Each row comes from the steps of one path. Every step used is in the known rows, and no mark comes twice. Write the path behind each row, first mark first.
In the rows, zero is written as 128.
Known rows:
noku neziki dobu vebekas: [150 194 144 135 108 175 137 127 124 157 129  54 151 118  55 152  98 111
  73 143 122 171 160 119 118 223 112 127 132 136 102]
gebo tiku manudok: [191 176 130 137 134 157 153 123 134 100 125  94 117 100  54 154 144 181
 115 100 110 123 130 100 151 121  76 120  90 169 113]
tiku bedob: [179 186 129 134 134 143 149 134 135  96 136 102 135 106  45 134 138 172
 111 114 113 158 120 113 129 114  76 125 110 158 125]
gebo tiku bedob tazuf manudok neziki: [186 168 153 154 135 116 150 119 158  81 123 106  92 102  65 139 175 197
 124  85 115 122 108  89 128  99  90 138 107 196 101]
noku neziki: [176 188 119 141 115 180 141 134 109 142 139  89 154  92  51 151 125 129
  85 121 104 166 155 115 121 188  96 132 105 142 118]
bedob tiku manudok neziki: [183 156 146 164 147 173 168 122 130  92 118 116 134  98  56 151 182 161
 105 102 112 138 128 105 127 110 113 142  93 160 136]
dutup noku neziki: [152 185 101 164 124 183 135 119  94 165 146  86 154  99  45 138 121 126
  82 128  91 169 135 101 113 192  72 123 107 117 109]
dobu vebekas manudok tiku: [164 174 157 134 147 116 152 122 149 119  92  65 135 128  70 152 101 136
 133 145 134 182 143 122 123 153 134 150 117 144  99]
tazuf bedob tiku manudok neziki dobu: [158 137 166 152 143 162 168 130 140  83 122 121 159 118  60 148 167 148
  99 109 116 154 123 117 110 130 128 127 106 141 129]
bedob tazuf: [193 171 135 154 134 148 151 137 125 109 154 129 125  87  39 131 138 167
 122 118 106 164 139 105 128 118  96 152 104 175 120]
bedob tiku manudok tazuf gipus: [201 150 149 163 161 151 170 143 145  88 106 133 134 132  47 152 196 168
 126  91 110 141 122 125 124 104  84 140  94 143 102]
dutup noku neziki manudok tazuf bedob: [136 165 131 179 118 153 139 116 107 159 134  93 156 128  53 145 125 118
  98 120  95 172 137 113  85 198  66 114 115 111  67]
manudok tazuf dobu vebekas: [180 153 135 139 156 142 140 159 147 103 100 107 152 130  48 127 156 175
 143 114 144 173 154 136 137 115 123 123 113 148  95]
tazuf dobu vebekas manudok tiku bedob: [167 163 150 129 158 105 142 133 165 110  89  74 142 150  57 140 121 168
 137 128 150 173 127 122 144  91 132 150 118 165 116]
dutup noku neziki dobu: [139 190 114 160 111 191 137 120  93 175 146  69 152 113  48 140 105 113
  71 138  94 169 138  99 110 212  75 119 118 116 104]
tiku bedob tazuf dobu: [193 170 139 147 141 114 146 133 145  95 140 126 121 119  36 121 151 195
 129 104 119 153 107 107 139  65  82 147 107 184 120]
manudok tazuf: [189 166 131 144 136 162 156 158 122 105 118 121 145 105  53 134 156 160
 133 106 114 168 152 128 121 142  92 117 103 140  92]
noku neziki manudok tazuf: [165 179 147 161 101 150 145 129 118 147 126  84 143 122  58 159 124 121
 104 115 110 164 165 121  96 198  77 127 116 145  67]
dutup noku neziki dobu tazuf bedob: [137 184 136 160 130 179 138 119 110 160 131  92 151 128  52 138 109 111
  76 126  98 171 132 109  95 219  77 115 127  95  90]
neziki noku: [144 181 109 129 123 168 147 138 137 119 145  62 142 114  66 136 109 164
 100 152 104 180 153  95 105 142  87 126 113 147 142]
gebo tiku manudok tazuf dobu: [198 162 135 141 143 143 154 136 142  97 107 108 118 123  54 146 166 196
 137  85 119 121 127 109 156  99  79 115  87 165  90]
noku neziki manudok tiku bedob: [166 186 152 147  92 136 145 117 124 158 120  71 140 140  61 171 107 126
 103 111 116 162 134 108 105 183  68 139 121 144  77]
bedob tiku manudok: [189 170 145 155 152 165 167 124 131 101 125 120 129 108  43 154 164 160
 101 111 105 136 126 103 140 113  89 140  94 149 135]
bedob tazuf dobu vebekas manudok: [180 161 152 154 157 108 145 128 155 106 125 106 123 118  44 127 130 171
 137 130 131 170 139 114 137  87 134 168 109 188 116]
tazuf dobu: [179 159 113 129 149 173 137 161 134 108 126  98 167 106  41 130 140 176
 112 121 135 171 154 114 151  96 119 138 107 176 156]
noku neziki manudok tazuf dobu: [166 170 144 158 108 148 139 136 126 147 119  84 150 133  55 157 129 131
 108 112 119 163 165 122 107 173  86 131 115 154  76]
bedob tiku manudok tazuf dobu: [196 154 150 160 162 151 167 137 139  95 107 133 130 130  43 147 185 175
 125  95 115 135 125 113 144  89  92 135  91 147 115]
tiku manudok: [185 171 118 152 131 175 146 124 114 100 134 110 145  97  50 139 142 158
 111 107 111 147 145 112 148 107  86 125  86 164 123]
gebo tiku bedob: [187 189 138 122 137 133 157 132 149  98 127  87 108 107  50 147 143 194
 113 106 111 131 110 101 136 126  68 119 111 165 115]
noku neziki manudok tiku: [166 181 146 148  93 155 143 125 118 163 122  69 150 131  61 175 104 117
 100 118 117 168 153 108 105 201  79 140 121 145  86]
gebo tiku bedob tazuf gipus: [203 173 142 137 142 108 157 139 166  87 132 105  99 120  46 144 163 205
 130  93 112 133  97 108 125 102  65 142 110 180 100]
noku neziki dobu: [159 192 135 137  99 190 144 136 109 155 138  68 154 109  54 153 104 115
  72 132 108 167 159 112 117 212  99 125 120 141 112]
vebekas manudok tazuf bedob: [165 156 162 153 147 116 168 137 139  89 104 115 140 119  71 140 140 137
 143 118 103 174 143 134  99 132 121 129  94 140  81]
gebo tiku bedob tazuf dobu: [197 176 145 133 143 110 155 131 157  96 130 105  98 119  41 139 153 211
 128  97 116 126  99  96 145  88  74 138 108 184 111]
vebekas manudok: [168 180 141 147 140 141 162 130 131 107 121  84 133  95  64 143 114 133
 117 139 103 171 154 115 116 135 116 146  98 166 120]

Write each row's path:
[190 158 148 164 131 136 136 132 136 106 126 132 125 110  60 142 157 162
 130  95 117 158 136  90 138 102 104 165 106 181 103]  bedob tazuf manudok tiku
[169 154 175 157 158 111 180 135 146  89 100 122 130 126  66 148 153 138
 137 120  99 167 133 131  96 130 121 137  98 132  85]  vebekas manudok tazuf bedob tiku
[147 187 175 127 124 121 156 120 151 130 101  47 128 151  67 150  88 129
 115 145 135 174 133 118 118 169 117 135 137 146  89]  neziki dobu vebekas manudok tiku bedob
[152 161 166 148 159 104 155 126 158  96  97  89 138 126  69 139 126 137
 140 139 128 182 148 142 106 150 141 131 114 134  80]  dobu vebekas manudok tazuf bedob
[166 160 123 127 161 153 130 151 152 108 114  80 164 118  43 130 130 173
 116 135 152 177 157 124 153 108 140 138 120 171 144]  tazuf dobu vebekas
[166 168 152 141 105 148 150 136 129 135 119  73 148 133  61 166 105 141
 122 124 131 175 154 105 112 157  82 141 129 161  96]  neziki manudok tiku
[192 164 128 162 132 159 152 130 115  97 118 128 138 113  54 135 162 162
 135  92 109 146 142 123 139 107  78 113  81 150  85]  tiku manudok tazuf
[176 174 150 136 133 131 167 131 129 122 101  82 134 120  73 159 108 135
 134 125 112 174 136 109 119 138 113 153  99 150 105]  vebekas manudok tiku
[166 159 165 159 145 166 166 115 141 100 111  91 130 116  58 151 164 150
  98 119 125 142 132 108 125 135 126 139 112 155 125]  bedob tiku manudok neziki dobu vebekas
[140 188 164 135 129 146 152 128 146 126 116  45 136 123  65 143  87 119
 100 163 129 179 161 121 117 179 134 134 134 154 107]  neziki dobu vebekas manudok
[177 149 141 180 133 150 136 129 136  85 135 130 127  81  68 126 179 163
 119  96 117 156 151  95 123  99 130 159 103 202 119]  bedob tazuf manudok neziki
[172 146 156 149 158 151 164 131 140  82 127 136 155 114  46 150 167 156
 106 109 108 152 119 117 124 115 107 128  98 134 132]  tazuf bedob tiku manudok
[174 170 167 150 104 106 154 121 139 126 124  91 122 144  56 160 113 158
 136 109 126 164 123 102 107 126  62 149 128 169  79]  neziki manudok tiku bedob tazuf
[185 176 165 146 132  92 170 116 139 115 105 100 107 134  66 152 118 152
 146 111 107 163 105 106 115 108  92 162  98 159  85]  vebekas manudok tiku bedob tazuf
[180 174 157 152 153  82 149 115 162  95 123 107 108 130  46 125 136 183
 137 116 124 158 107 114 133  68 103 155 110 183 105]  tiku bedob tazuf dobu vebekas manudok
[179 152 120 163 127 184 148 121 114  89 124 105 150  86  67 135 163 158
 116  95 119 149 146 112 130 106 116 129  83 177 124]  tiku manudok neziki
[200 173 148 134 122 118 157 130 131 118 121 120 121 133  50 147 135 177
 142  95 118 160  95 101 132 107  71 148 110 150  93]  manudok tiku bedob tazuf
[137 169 178 139 134 128 157 133 150 114 106  67 143 139  68 141 104 122
 115 149 130 182 155 136 104 178 139 123 132 138  81]  neziki dobu vebekas manudok tazuf bedob
[155 181 151 143 154 124 148 121 152 109 109  65 134 106  63 142 107 135
 119 154 129 179 156 126 120 151 138 144 114 155 114]  dobu vebekas manudok
[196 170 137 139 173 167 143 165 167  83 101 122 145 125  56 136 155 158
 119 104 130 173 151 138 104 148  95 146 126 143 114]  dobu tazuf gipus
[141 156 111 141 118 183 150 136 132 105 132  64 149  94  84 130 139 163
 105 132 116 180 156  98  89 141 126 132 111 165 142]  manudok neziki noku
[144 159 144 139 121 184 147 137 135 112 119  59 155  97  73 133 130 139
 100 134 143 179 164 120 107 175 158 128 133 168 124]  manudok neziki dobu vebekas
[194 158 130 150 145 141 143 148 137 106 144 128 137 103  35 125 146 184
 128 111 122 164 139 107 144  82 110 159 103 191 133]  bedob tazuf dobu
[164 175 185 139 150 168 161 132 151  99 111 116 135 142  56 146 130 136
  94 115 121 153 135 118 113 168 101 121 132 123 107]  neziki dobu tazuf bedob tiku manudok
[162 160 142 156 136 148 165 127 131  97 113  79 138  84  82 139 135 135
 120 127 113 174 157 116 100 134 146 148  97 176 122]  vebekas manudok neziki
[132 169 146 147 144 126 152 111 158 105 106  43 131 114  86 136 113 142
 119 158 129 186 158 117  93 148 156 145 117 160 113]  dobu vebekas manudok neziki noku
[191 178 153 132 150  99 149 124 169  97 122  95  95 125  42 138 145 209
 131 108 129 132 100 101 145  93  86 138 116 181 106]  gebo tiku bedob tazuf dobu vebekas
[206 158 142 137 130 115 154 144 145 107 114 119 132 146  51 148 151 181
 149  87 124 166  94 113 121  99  71 157 113 156  92]  manudok tiku bedob tazuf gipus
[158 150 178 162 132 125 163 142 149 103 117 112 145 136  56 155 149 144
 129 117 118 167 151 126  88 151  89 125 125 143  77]  neziki manudok tazuf bedob tiku
[170 163 147 158 128 188 151 119 127  95 112 101 137 109  72 135 148 146
 106  96 127 147 150 114 121 136 113 124 106 163 107]  tiku manudok neziki dobu tazuf
[189 152 125 140 148 157 148 168 133 102 109 121 155 121  47 127 163 177
 139 103 128 168 154 129 137 105 108 121 103 152 105]  manudok tazuf dobu
[161 162 139 134 165 129 139 140 159 107 104  71 151 125  54 134 120 159
 123 144 146 177 155 125 142 104 149 148 115 174 134]  tazuf dobu vebekas manudok
[158 171 152 157 114 136 134 129 137 147 112  73 148 140  57 156 122 129
 111 122 131 168 166 128 107 181  99 131 123 150  70]  noku neziki manudok tazuf dobu vebekas
[172 168 153 164 161 177 131 136 157  77  94 125 132 100  83 129 170 147
 107  91 134 155 167 108 115 142 128 139 123 162 116]  dobu tazuf manudok neziki
[183 167 177 149 180 153 161 131 160  78 104 152 133 129  52 144 158 154
 112 100 117 149 125 123 113 140  97 129 116 114 112]  dobu tazuf bedob tiku manudok
[149 167 155 152 123 156 168 127 130 106 112  64 137  96  85 141 120 123
 109 135 115 174 160 114  96 154 149 146 109 176 116]  vebekas manudok neziki dobu
[161 166 170 165 116 137 157 128 132 136 121 101 146 135  56 167 141 121
 102 114 107 160 149 123  85 193  85 131 119 129  71]  noku neziki manudok tazuf bedob tiku
[160 186 139 155 100 162 140 125 118 151 139  70 149 110  55 164 108 117
  86 126 110 165 165 112 103 199  82 136 119 157  99]  noku neziki manudok
[149 136 151 153 148 152 166 123 146  81 126 115 152 123  67 146 168 163
 107 113 107 158 119 107  99 112 119 129 100 136 136]  tazuf bedob tiku manudok neziki noku
[156 166 156 162 104 142 145 130 124 137 126  95 154 129  60 159 130 120
 107 112 109 168 158 128  89 195  86 122 117 135  65]  noku neziki manudok tazuf bedob
